Each row comes from the steps of one path. Every step used is in the known rows, and no mark comes twice. Write the path behind each row, first mark first.
Known rows:
mamez -> fipeg -> vufo -> mefeze: [  5 -25  34   3 -16 -13   9   4  -1  -3 -20  11   7 -13 -15 -10   0  12
  -8   1  17  14   1 -20 -28  15   1]
rorid -> kidig -> vufo -> mefeze: [ 13  -4   3  -4  12  -2  -5   0  -4  10 -21  -9  14 -26 -12  -9   8 -21
  -3   4 -12  40 -22  -8  -9 -13  25]
mefeze -> rorid -> kidig: [  2   7  -7  10  13  -8  -1   3  17  22   7  -7   0 -18 -17  17  17  -4
  11  -1 -21  19  -5  10  -4 -15   5]
vufo -> fipeg: [ 12   6   0   4   9  -5  -5 -18   5  12   9   5  -8  -6   2   5  -8  -9
   6   2   2  17  -4  -9 -18  -3  -6]
musuto -> rorid -> kidig: [ 14  -4  -1  -2  16 -22   6   0 -30 -11 -19 -11   9 -28 -12 -10   4 -30
   0  13  -9  13   6  -6   0   0  11]
rorid -> mafupet -> mamez -> fipeg -> vufo: [ 20   4  24  20   6 -25  16   4  -8  12 -18   7  14   0 -17  -1   9   0
  16  -5   4  11   9 -19   4   2  10]
kidig -> rorid -> mafupet -> mamez -> fipeg: [  3   4  25  22  29 -29   0  -1 -22  28 -28   5  20  18 -31  -7  21  22
  24   6 -24  27  -2 -16  22  -4  12]
fipeg -> rorid: [  7   0 -22   5  15 -15  -3   6  22   9  12  -7  -2  -6  -9   9  14   4
   6  -3   5 -15   6   0   7  14  -1]
mafupet -> mamez -> fipeg: [  7   9  20  16  -4 -17   1  -8  10  17 -15  10  19   4 -31  -2  16   4
   9   5   3  12 -21 -11  -1  -2  14]
fipeg -> vufo -> mefeze -> rorid -> nefa: [ 10 -19  16   0  -4  -9  -3   0  38  11   5   1 -12 -24   0   2  15  10
 -10 -11  14  19   7  16 -22  -9   7]
fipeg -> vufo -> mefeze -> rorid: [ 11 -19  21  -4   2 -14   1   2  16  25  17   3  -2 -24  -1   6   5  22
  -3  -4   9  11   4   0 -17   1  -1]
kidig -> vufo -> mefeze -> rorid: [  3  -2  20  -5  18   5 -15   2  20  44  -3  -1  13 -15  -6  -4   8  20
  -1  -3   2  38 -18   6   4  -8  18]
mafupet -> mamez -> fipeg -> vufo -> mefeze: [ 22 -17  36   6 -13 -30   8  -7   4  12 -10  12  15 -17 -26  -8  12   7
   0   6  16  15 -16 -24 -22   5  13]
kidig -> rorid -> mefeze: [ -4  -6  -6  16  30 -17   3  -5 -19  18  -8   3   2  23 -14  -7  26  11
  21  18 -20  29   6  12  -5  -3  -1]
vufo -> mefeze -> rorid -> fipeg: [  1 -23  36  -2  19   6  -5  -1   9  22   4  20 -13 -10  -4  14  19  28
  -6  10  10  13   0  10 -11 -10   2]
musuto -> rorid -> mafupet: [ 14  -6  19  -1  34 -10   6  12 -52  -4 -22  -4   5 -10   7 -13  -3  -6
   3   3   3   4  24 -12  35  11  -2]
mamez -> fipeg -> vufo: [ -2  -5  14  10 -18 -14  11   3  13  -4 -19   5  12  -1 -14  -7  -4   0
   0  -5   9  10  10  -8 -29  12   5]
mefeze -> rorid: [-5  5  6  4 10 -1 -6  2 21 29 10  1  0 -4 -5 11  9 19  7 -6 -5  8  0 13
  4 -5 -2]
mefeze -> rorid -> mafupet: [ -1   5  13  12  29   3  -1  15  -4  27   3   2  -4   1   2  15  10  21
  14 -10 -11   9  16   4  34  -4  -8]
kidig -> vufo -> fipeg -> rorid: [ 19  18 -27   7  29 -15 -15 -16  40  35   6 -14   6 -10  -5   2   4 -17
  13  -7   6  26  -7  -1 -14   5  17]
fipeg -> vufo -> mefeze -> rorid -> kidig: [ 17 -18  10   1   4 -22   5   4  11  17  12  -4  -3 -37 -12  12  13   0
   2   1  -9  22   1  -2 -25  -9   5]
mamez -> mafupet: [-11  10  11  13   8 -19  -2  13   5  -5  -1  -5  13   2   4  -7  11  10
 -13  -2 -17   6   0  -9   8  10   1]
mamez -> fipeg: [-11   0  17  11  -7   0   1   4   6   0 -25   7  10   6 -20  -4   5   8
   3   0   2   9  -4  -7  -6  10   0]
rorid -> fipeg -> vufo -> mefeze: [ 13 -31  27  -8  -3  -5  12  -4  -4 -10  -3  13 -13 -15   9   0   3   1
 -15  12  22   2  16  -2 -39  -1   6]
musuto -> vufo -> fipeg -> rorid -> mafupet: [ 20   8  -4   0  46 -26  -2 -10  -6  24   1  11 -16  -4   0  17   6   7
   5   3   0  10  33 -19  23   8 -18]

Which path is each row?
[-11 -10   9   1  20 -11  -2 -11  -4   5 -10   3  -4  16  -7   0  10  12
   2  15 -10  14  12  13 -22 -10  12]
kidig -> rorid -> fipeg
[  5 -36  23  -9  12 -22   4 -10 -10   1  -6   6  -8  -5  -2  -7   5  16
  -8  16   3  17  17   2 -44  -5  11]
kidig -> rorid -> fipeg -> vufo -> mefeze
[ 23   4 -25  26  40 -19   2 -13  13  27  17   5 -16   3 -13  16  29 -11
  26   9   6  16   5  -3 -12  10 -11]
vufo -> fipeg -> rorid -> mefeze
[ 14   9  27  24  15 -27  11   5  13  39  -7   6  17  -2 -22   9  19  19
  22 -10  -2  20  10  -7   8  -4   9]
mefeze -> rorid -> mafupet -> mamez -> fipeg -> vufo
[  7  17 -17   5   8  -3  -1  -2  11   9 -19 -16  17 -12 -10  -5   6 -32
   6  -2 -19  37 -12   5 -11 -16  30]
rorid -> kidig -> vufo
[ 24   6 -33  17  28 -27  -4 -10  23  15  15 -12 -12 -25 -18  19  15 -29
  16   0 -11  12  -2 -10 -18   0   1]
vufo -> fipeg -> rorid -> kidig
[ 13   9  -8  22   7 -29  -4  -5  53  12 -15  -2   4  -3 -38   2  41  -5
  10  -7  12   4 -14   3  -1   4  22]
mafupet -> mamez -> fipeg -> rorid -> nefa
[ 20  25 -19  22  19 -34  -2  -4  41  32 -24 -15  32 -15 -50   3  37 -25
  21  -1 -11  32 -27  -7  -6  -4  43]
mafupet -> mamez -> fipeg -> rorid -> kidig -> vufo
[ 22   8 -24   0  30 -40  -3 -22  16  19   5   1 -13 -23 -18  21  14 -20
   2  13 -10  18  10 -13 -14   0  -6]
musuto -> vufo -> fipeg -> rorid -> kidig
[ 24   5 -12  17  44 -13  -3   1   3  20  12  -2 -16  -6   1  18   7  -5
  20  -9  -3   3  19 -16  17  11 -12]
vufo -> fipeg -> rorid -> mafupet
[ 13   9  -3  17  11 -33  -1  -3  30  24  -4   1  15  -1 -39   8  31   9
  17   0   7  -2 -16 -13   4  13  14]
mafupet -> mamez -> fipeg -> rorid
[ 19   4 -22  10  24 -19  -8 -13  27  20  20  -4 -12 -11  -7  14   7  -7
  11  -1   6   2   2  -9 -11  10  -3]
vufo -> fipeg -> rorid
[ 10 -14  14   3  15  -8  -4   5   6  22   5   2  -3 -28 -19  15  20   7
   4   4 -16  24 -15  -4  -2 -12   2]
vufo -> mefeze -> rorid -> kidig
[ 33 -12  32   6  23 -25   5   5  -7  40  19   9   2 -22  -5   9  18  21
  14  -4   4  14   4 -12  14 -11   3]
fipeg -> vufo -> mefeze -> rorid -> mafupet -> mamez
[  1   0  -6  32  25 -14   8  10  13  13 -16   9   3  16 -36   5  41   9
  24   7   7  10   6  -1   0  24  -5]
mamez -> fipeg -> rorid -> mefeze
[ 40  27 -18  17  52 -25 -10 -14  19  51   8  -9   9  -7  -9  10  17 -18
  27  -7  -1  30  -7 -13  18  -7  26]
kidig -> vufo -> fipeg -> rorid -> mafupet -> mamez
[ 15   7 -12  -6  28 -32  -7 -23  20  26  10  10 -12 -11  -7  14   5   5
  -3   9   8   8  14 -11  -5   9 -12]
musuto -> vufo -> fipeg -> rorid
[ 20  -4 -18   0  26 -15  -8   6  19  17  -8 -17   9 -29 -21   0  23 -19
   4   1  -7  25 -17  -8  -2   1  25]
fipeg -> rorid -> kidig -> vufo -> mefeze
[ 21  19 -31  24  46 -13  -4 -15  28  41   4  -4   1   3 -13   3  26 -20
  26   5   7  41  -3   6 -15   6  12]
kidig -> vufo -> fipeg -> rorid -> mefeze
[-10  -5  -8   3  11 -14 -10  -9  16  -1 -16 -10  -4  11  -6 -12  12   2
   0  -1 -14  21   5  20 -11 -11  14]
kidig -> rorid -> nefa
[ 39  14 -12  19  47 -31  -2 -12   5  37  21   0  -9  -9 -10  19  19  -8
  28  -1   0   4   2 -22  20   0   1]
vufo -> fipeg -> rorid -> mafupet -> mamez
[ 18   8  -5  35  26 -31   8  -2  17  30  -7  10   9  11 -47   9  52   5
  31  10   7  12 -12  -5   5  13   8]
mafupet -> mamez -> fipeg -> rorid -> mefeze
[ 13  24 -13  14  28  -9 -13 -18  36  49   1 -13   8 -22 -14  11   7 -23
  15  -4 -21  61 -18   8 -24 -25  24]
mefeze -> rorid -> kidig -> vufo -> fipeg
[ -3  -4   6   8  35 -13  -2   7 -31  11 -13  -5   1  15  -2  -6   3  17
  15   1 -26  14  19  -4  22  -2  -2]
kidig -> rorid -> mafupet
[ 19   5 -16  10  43 -31   2 -23   7  32   6  19 -17   2 -13  16  27   1
  12  21   9  23  18  -3  -6   9 -18]
musuto -> vufo -> fipeg -> rorid -> mefeze
